Known rows, with every step that occurs
fege/miduf/vibo: [-0.051 0.844 -1.782 -2.034 1.041 -1.197 0.204 0.504 -1.613 -0.006 0.713 -0.683 -1.999 3.361 -0.162 -1.924 0.170 0.386 -2.176 0.389 0.497 0.236 0.784 0.138 0.175]
zakef/vibo/kurev/bemif/miduf/fege/gozal: [0.486 0.243 -0.799 -1.017 -0.183 -0.952 -1.554 1.062 -1.152 -0.479 -0.399 -1.369 -0.198 0.023 -0.873 -2.830 -0.527 -1.038 1.989 -1.627 -0.151 -1.319 -0.372 1.196 -0.221]
bafolag/tulaz/gozal: [0.166 0.879 0.331 0.323 0.997 -1.741 3.613 -1.919 0.384 -0.160 0.672 0.066 -0.227 -0.178 -0.138 0.911 -0.864 -0.853 3.305 -0.232 0.542 -0.789 0.483 -0.416 -0.458]
gozal/tulaz: [-0.897 0.296 -0.816 0.424 1.923 -0.460 1.390 -0.440 -0.369 0.381 -0.570 1.820 0.329 1.192 -0.193 0.723 -0.677 -0.509 0.880 -0.916 -0.161 -0.908 -0.471 0.083 -0.160]
kurev/bemif/tulaz/bafolag: [0.112 -0.602 -0.995 -0.052 1.850 -1.622 0.316 -0.415 -1.629 0.245 3.610 2.570 0.377 -0.683 -0.170 0.909 -1.929 0.883 0.070 0.139 -0.417 -0.104 0.922 -1.053 -1.209]
bemif/miduf/vibo/kurev/fege/gozal: [0.055 1.192 -2.159 -1.017 0.031 0.340 -1.326 0.479 -0.072 -0.858 0.344 -1.440 -1.361 1.178 -0.816 -1.102 -0.076 -0.983 0.276 -0.732 -0.395 -0.480 -0.641 1.351 -0.573]
kurev/fege/gozal: [-0.113 1.698 -1.853 -1.578 1.654 -2.222 -0.567 -0.211 0.458 -1.012 0.260 1.578 -1.422 0.730 -0.294 -0.444 0.165 -0.726 0.435 -2.013 -0.113 -1.494 -0.993 0.644 -0.050]
vibo/kurev/bemif/miduf/fege/gozal/tulaz: [-0.342 -0.788 -0.903 1.649 -0.238 0.392 0.097 1.201 0.044 0.396 -1.310 -1.259 2.336 -0.145 -1.293 -1.047 -0.513 -1.203 2.149 -1.523 -0.410 -1.378 -0.827 0.567 0.306]
zakef/vibo: [-0.073 1.234 -0.620 -2.673 2.263 -1.664 -0.502 -0.799 -2.174 -0.533 0.194 2.327 -2.484 0.971 0.377 -1.231 -0.908 -0.178 1.179 -1.117 0.091 -0.878 0.045 0.684 -0.797]
bemif/kurev: [-0.087 1.834 -0.786 -1.089 1.807 -1.111 1.385 -0.886 -0.240 -0.729 0.107 0.114 -1.464 0.688 -0.115 0.670 -0.681 -0.105 0.124 -1.080 0.060 -0.198 0.651 1.171 -0.110]
miduf/vibo/kurev: [-0.163 1.051 -1.290 -1.380 0.386 1.088 0.260 -1.022 -1.462 0.586 0.037 -1.672 -0.590 2.258 -0.236 -0.739 -0.765 -0.377 -0.963 0.089 0.151 0.365 1.498 1.313 -0.880]
zakef/vibo/kurev/bemif/miduf: [0.662 0.258 -0.260 -1.208 0.413 -0.338 -1.894 -0.499 -2.646 -1.191 2.076 -1.632 -1.285 1.358 -0.632 -1.902 -1.426 -0.062 2.662 -0.582 -0.915 -0.370 0.260 1.119 -1.242]
fege/gozal/tulaz: [-0.593 0.878 -1.153 1.078 1.843 -0.664 1.544 0.360 0.666 0.195 -0.742 2.492 1.102 -0.124 -0.339 -0.095 -0.013 -0.966 0.087 -1.947 0.145 -2.099 -1.218 0.135 0.166]
zakef/vibo/kurev/bemif/tulaz: [0.358 -0.457 -0.958 -1.842 1.720 -0.923 -1.471 -0.374 -2.805 -0.590 1.174 1.369 0.368 -0.974 -0.266 -1.334 -1.780 0.516 1.374 -1.039 -0.443 -0.281 0.948 0.166 -1.241]
gozal/bafolag/tulaz/bemif/kurev: [-0.390 0.015 0.000 1.602 2.305 -0.254 4.008 -2.354 1.236 0.508 -1.645 0.056 0.295 -0.308 -0.312 2.272 -0.376 0.548 2.285 -0.381 0.441 -1.047 -0.431 0.174 -0.077]
tulaz/bemif/kurev/fege: [-0.735 1.284 -1.399 -1.489 1.978 -1.413 0.528 -2.205 0.002 -1.580 -0.423 0.079 -1.629 0.786 -0.350 2.097 -0.323 0.145 0.697 -0.612 -0.255 0.305 -0.492 0.883 0.294]
gozal/bafolag/tulaz/bemif/miduf/vibo/kurev: [-0.307 -0.671 -0.430 1.498 0.153 2.223 1.920 -1.353 0.009 1.210 -0.701 -2.769 0.261 1.756 -0.726 0.571 -0.595 0.071 1.906 1.369 0.039 -0.173 -0.162 0.561 -1.135]
vibo/kurev/fege/gozal/tulaz/bemif: [-1.115 0.388 -1.337 1.120 1.624 0.706 1.023 -1.528 0.746 -0.345 -1.450 0.960 1.807 -0.379 -0.631 1.385 0.322 -0.920 1.490 -1.525 -0.159 -1.384 -1.880 0.439 0.373]
miduf/fege/gozal: [-0.258 1.454 -1.234 -1.184 0.704 -2.030 0.387 0.400 0.678 0.292 -1.158 0.594 -0.246 0.804 -0.352 -1.161 0.247 -1.221 -0.366 -1.621 0.569 -1.524 -0.309 0.718 0.412]
bafolag/tulaz/bemif/kurev: [-0.473 0.978 -0.132 0.782 1.703 -0.776 3.164 -3.073 0.862 -0.124 -1.691 -0.148 -0.199 0.044 -0.353 2.121 -0.248 -0.352 0.196 -0.505 0.521 -0.505 0.122 0.250 0.305]
bemif/kurev/fege: [-0.337 1.040 -1.562 -2.001 1.927 -1.457 0.124 -0.979 -0.375 -1.353 -0.271 0.202 -2.339 0.814 -0.328 1.202 -0.737 -0.015 1.669 -1.292 -0.470 0.335 0.028 1.035 -0.028]
gozal/bafolag/tulaz/bemif/miduf/fege: [-0.795 -1.059 -0.039 1.009 0.421 -0.477 1.731 -0.747 1.038 1.190 -2.042 -1.475 -0.231 1.794 -0.756 0.996 -0.306 -0.307 3.185 1.015 0.110 -0.533 -1.183 -0.105 -0.111]
vibo/kurev/bemif/miduf/fege/gozal: [0.356 0.585 -0.850 -0.230 -0.703 -0.857 -0.992 0.762 -0.095 -0.227 0.127 -2.330 0.472 0.781 -1.110 -1.955 -0.265 -1.163 1.247 -1.302 -0.215 -1.106 -0.155 1.119 -0.028]
fege/miduf/vibo/kurev: [0.079 0.574 -1.470 -1.521 0.516 0.855 0.117 0.060 -1.786 0.266 0.457 -2.212 -0.964 2.714 -0.339 -1.903 0.044 -0.131 0.066 -0.117 0.255 0.485 1.170 0.850 -0.149]

Rows
[0.048 -1.255 -1.367 1.251 1.283 0.835 2.204 -0.152 0.948 1.540 -2.101 -0.342 0.433 -0.007 -0.642 -0.250 -0.294 -0.063 3.605 -1.098 0.165 -1.741 -0.485 0.165 -0.778]
miduf/vibo/kurev/fege/gozal/bafolag/tulaz
[-0.297 0.681 -1.432 0.354 2.694 -0.836 1.812 -0.290 1.442 -0.687 -0.521 1.067 -0.010 -0.813 -0.300 1.140 0.217 0.780 2.692 -1.474 0.029 -1.894 -1.891 0.691 -0.032]
tulaz/bemif/kurev/fege/gozal/bafolag
[-0.004 1.492 -0.662 -1.371 1.566 -2.101 1.741 -0.276 -0.407 -1.154 2.584 1.558 -0.090 -1.268 0.082 0.650 -1.272 -0.239 1.553 0.230 0.273 0.052 0.317 -0.353 -0.786]
bemif/tulaz/gozal
[0.160 1.052 -1.606 -2.077 1.752 -0.519 -1.267 -0.241 -0.876 -1.014 -0.470 1.222 -1.386 -0.520 -0.215 -1.354 -0.181 -0.918 3.086 -2.701 -0.252 -1.431 -0.967 1.251 -0.477]
zakef/vibo/kurev/fege/gozal
[-0.873 0.424 -1.184 1.342 0.687 1.143 -0.082 -0.584 0.762 -1.087 -0.318 -0.564 0.568 0.399 -0.978 1.162 0.149 -1.173 2.255 -0.594 -0.754 -0.791 -2.478 0.643 0.001]
vibo/kurev/fege/gozal/tulaz/bemif/miduf
[0.415 -0.884 -0.793 0.232 1.162 0.166 2.192 0.637 -1.273 0.185 2.418 -0.850 2.036 -1.341 -0.329 -0.369 -1.845 1.601 3.196 0.869 0.041 -0.261 0.947 -0.116 -1.511]
miduf/vibo/kurev/bemif/tulaz/gozal/bafolag
[-0.504 1.626 -0.940 -0.342 0.060 -1.706 -0.063 0.007 1.126 -0.435 -0.622 -0.578 -0.393 1.270 -0.688 -0.429 0.544 -1.337 -0.785 -0.333 0.376 -1.154 -1.458 0.696 0.466]
tulaz/bemif/miduf/fege/gozal
[-0.537 2.009 -0.571 -0.523 1.856 -1.046 1.859 -2.359 0.118 -0.979 -0.164 -0.051 -0.693 0.687 -0.162 1.727 -0.250 0.057 -0.946 -0.377 0.325 -0.175 0.038 0.960 0.251]
tulaz/bemif/kurev
[-0.052 -0.809 -0.054 1.088 2.143 -0.618 2.915 -1.163 0.664 1.496 -0.996 1.061 -0.302 0.952 -0.158 0.621 -0.753 0.308 3.936 -0.689 0.166 -1.648 -0.183 -0.406 -0.908]
gozal/bafolag/tulaz
[0.334 0.247 -1.061 -0.970 0.108 -0.183 -0.550 -1.250 -2.300 0.202 1.351 -2.214 0.577 2.213 -0.604 -1.486 -1.255 0.438 -1.483 -0.148 -0.194 -0.066 2.072 0.972 -0.868]
miduf/vibo/kurev/bemif
[-0.437 0.361 -1.987 -2.253 0.668 0.430 -0.906 -0.966 -1.478 -0.217 -0.350 -1.316 -1.441 2.287 -0.417 -0.039 -0.801 -0.190 0.650 -0.186 -0.390 0.794 0.763 1.187 -0.718]
miduf/vibo/kurev/fege
[-0.280 0.106 -0.913 1.670 0.510 0.115 2.065 -0.455 1.125 0.749 -0.643 -0.846 -0.067 1.464 -0.667 0.027 0.077 0.106 -1.146 1.181 0.517 -1.421 -1.150 -0.101 -0.640]
fege/gozal/bafolag/tulaz/bemif/miduf/vibo
[0.378 -1.512 -1.621 -0.079 1.116 0.382 0.217 0.752 -2.572 0.672 3.316 0.185 0.743 -0.114 -0.501 -0.550 -1.287 1.181 0.220 0.599 -0.180 0.683 1.496 -1.053 -0.812]
fege/miduf/vibo/kurev/bemif/tulaz/bafolag
[0.222 -0.226 -1.393 -0.962 2.610 0.198 0.010 0.900 -0.478 -0.080 -0.450 1.613 -0.784 -0.960 -0.085 -1.167 -0.381 0.293 5.652 -2.324 -0.298 -2.110 -1.624 1.004 -0.997]
zakef/vibo/kurev/fege/gozal/bafolag
[-0.681 0.728 -0.034 0.529 1.461 -1.286 2.270 -3.467 0.685 0.407 -1.055 0.699 -0.146 1.478 -0.227 1.574 -0.098 -0.569 -0.126 -0.067 0.510 -0.927 -0.195 -0.331 -0.056]
bafolag/tulaz/bemif
[-0.874 -0.294 -1.664 -0.255 2.444 -0.637 1.061 -0.180 -0.250 -1.313 -0.921 0.207 -0.709 0.712 -0.653 1.077 0.580 0.282 2.656 -1.072 -0.230 0.145 -1.393 -0.166 1.398]
gozal/tulaz/bemif/kurev/fege/miduf
[0.381 -1.602 -0.260 2.031 0.484 -1.436 1.719 0.567 1.250 1.294 -1.161 -0.798 0.844 0.169 -1.049 -1.000 -0.454 -0.059 3.851 -0.911 0.037 -2.317 -0.745 -0.425 -0.350]
kurev/bemif/miduf/fege/gozal/bafolag/tulaz
[-0.941 0.139 -1.262 0.779 1.143 -0.875 1.428 1.024 0.790 0.881 -2.465 1.597 1.425 -0.059 -0.552 -0.272 0.017 -1.299 0.587 -1.799 0.363 -1.758 -1.057 0.121 0.719]
miduf/fege/gozal/tulaz
[-0.671 -0.928 -1.975 1.640 1.284 1.936 1.589 0.637 -0.427 1.170 0.125 1.403 1.215 -0.824 -0.527 1.092 -0.775 -0.485 1.652 -0.756 -0.299 -0.651 -0.578 -0.142 -0.492]
miduf/vibo/kurev/fege/gozal/tulaz/bafolag
[0.029 0.155 -0.476 -0.249 2.401 -1.211 2.768 0.640 0.051 -0.205 2.338 1.739 0.510 -1.470 0.166 0.827 -1.341 1.000 4.334 0.356 0.147 -0.763 -0.454 -0.429 -1.266]
bemif/tulaz/gozal/bafolag
[0.108 0.907 -0.495 -2.082 1.694 0.441 -0.499 -1.130 -2.309 -0.215 0.043 0.475 -1.497 0.608 0.153 -1.287 -0.960 -0.570 2.935 -1.457 -0.161 -0.495 0.372 1.314 -1.049]
zakef/vibo/kurev
[-0.186 0.175 -1.294 -2.970 1.835 -0.116 -1.566 -0.999 -2.186 -0.893 -0.363 0.567 -2.287 0.731 -0.113 -0.544 -0.985 -0.408 4.171 -1.594 -0.662 -0.004 -0.168 1.221 -0.860]
zakef/vibo/kurev/fege
[0.348 -1.155 -0.781 -0.587 2.004 -0.008 -0.317 -0.219 -2.977 0.260 2.841 2.437 0.380 -1.845 -0.056 0.067 -2.177 0.734 2.538 -0.480 -0.504 -0.061 0.921 -0.561 -1.609]
zakef/vibo/kurev/bemif/tulaz/bafolag
[-1.159 0.641 -0.987 1.272 1.456 -0.381 2.709 -0.552 1.262 0.004 -3.005 0.360 1.794 -1.164 -0.672 1.466 0.255 -0.778 -0.334 -1.253 0.625 -1.101 -1.091 0.533 1.286]
miduf/fege/gozal/tulaz/bemif/kurev
[0.150 0.810 -0.031 -0.056 2.024 -1.109 3.159 -0.092 0.000 -0.128 2.204 0.594 -0.113 -0.005 0.202 0.458 -0.990 0.734 4.846 0.013 0.128 -1.189 -0.325 0.225 -1.023]
tulaz/gozal/bafolag
[0.030 0.068 -1.659 -2.239 1.514 -0.334 -1.056 -0.079 -1.246 -0.966 0.758 -1.138 -2.008 2.282 -0.455 -1.017 0.295 -0.216 4.244 -1.454 -0.545 0.353 -0.268 0.519 0.300]
vibo/kurev/fege/miduf
[0.422 -0.388 -0.401 0.082 2.074 -1.798 2.198 0.411 -0.661 -0.405 3.121 1.094 1.338 -1.493 -0.094 0.242 -1.692 1.547 4.057 0.218 -0.077 -1.023 0.087 -0.637 -1.255]
kurev/bemif/tulaz/gozal/bafolag
[-0.273 0.141 -1.097 -0.355 2.190 -0.876 0.976 -0.111 -0.832 0.457 2.703 3.273 -0.582 -0.563 0.159 1.592 -1.502 0.232 0.559 0.243 -0.153 0.161 0.317 -0.796 -1.217]
bemif/tulaz/bafolag
[-0.791 -0.564 -1.028 1.817 1.465 -0.006 2.292 0.929 0.406 1.600 -0.377 2.531 1.336 -0.963 -0.380 1.019 -0.505 -0.877 1.645 -1.090 0.209 -1.416 -0.870 -0.614 0.163]
miduf/fege/gozal/tulaz/bafolag
[-0.831 0.103 -1.159 1.073 0.479 -0.443 0.732 1.547 0.935 0.379 -1.825 0.528 0.727 0.319 -0.874 -0.405 -0.054 -1.512 1.034 -1.133 -0.017 -1.409 -1.600 0.290 0.501]
bemif/miduf/fege/gozal/tulaz
[-0.691 -0.182 -2.105 0.853 0.400 1.452 -0.087 1.179 0.092 -0.184 -1.078 -0.489 0.386 0.505 -1.021 -0.206 -0.302 -1.046 0.882 -0.830 -0.550 -0.731 -1.426 0.704 -0.210]
bemif/miduf/vibo/kurev/fege/gozal/tulaz
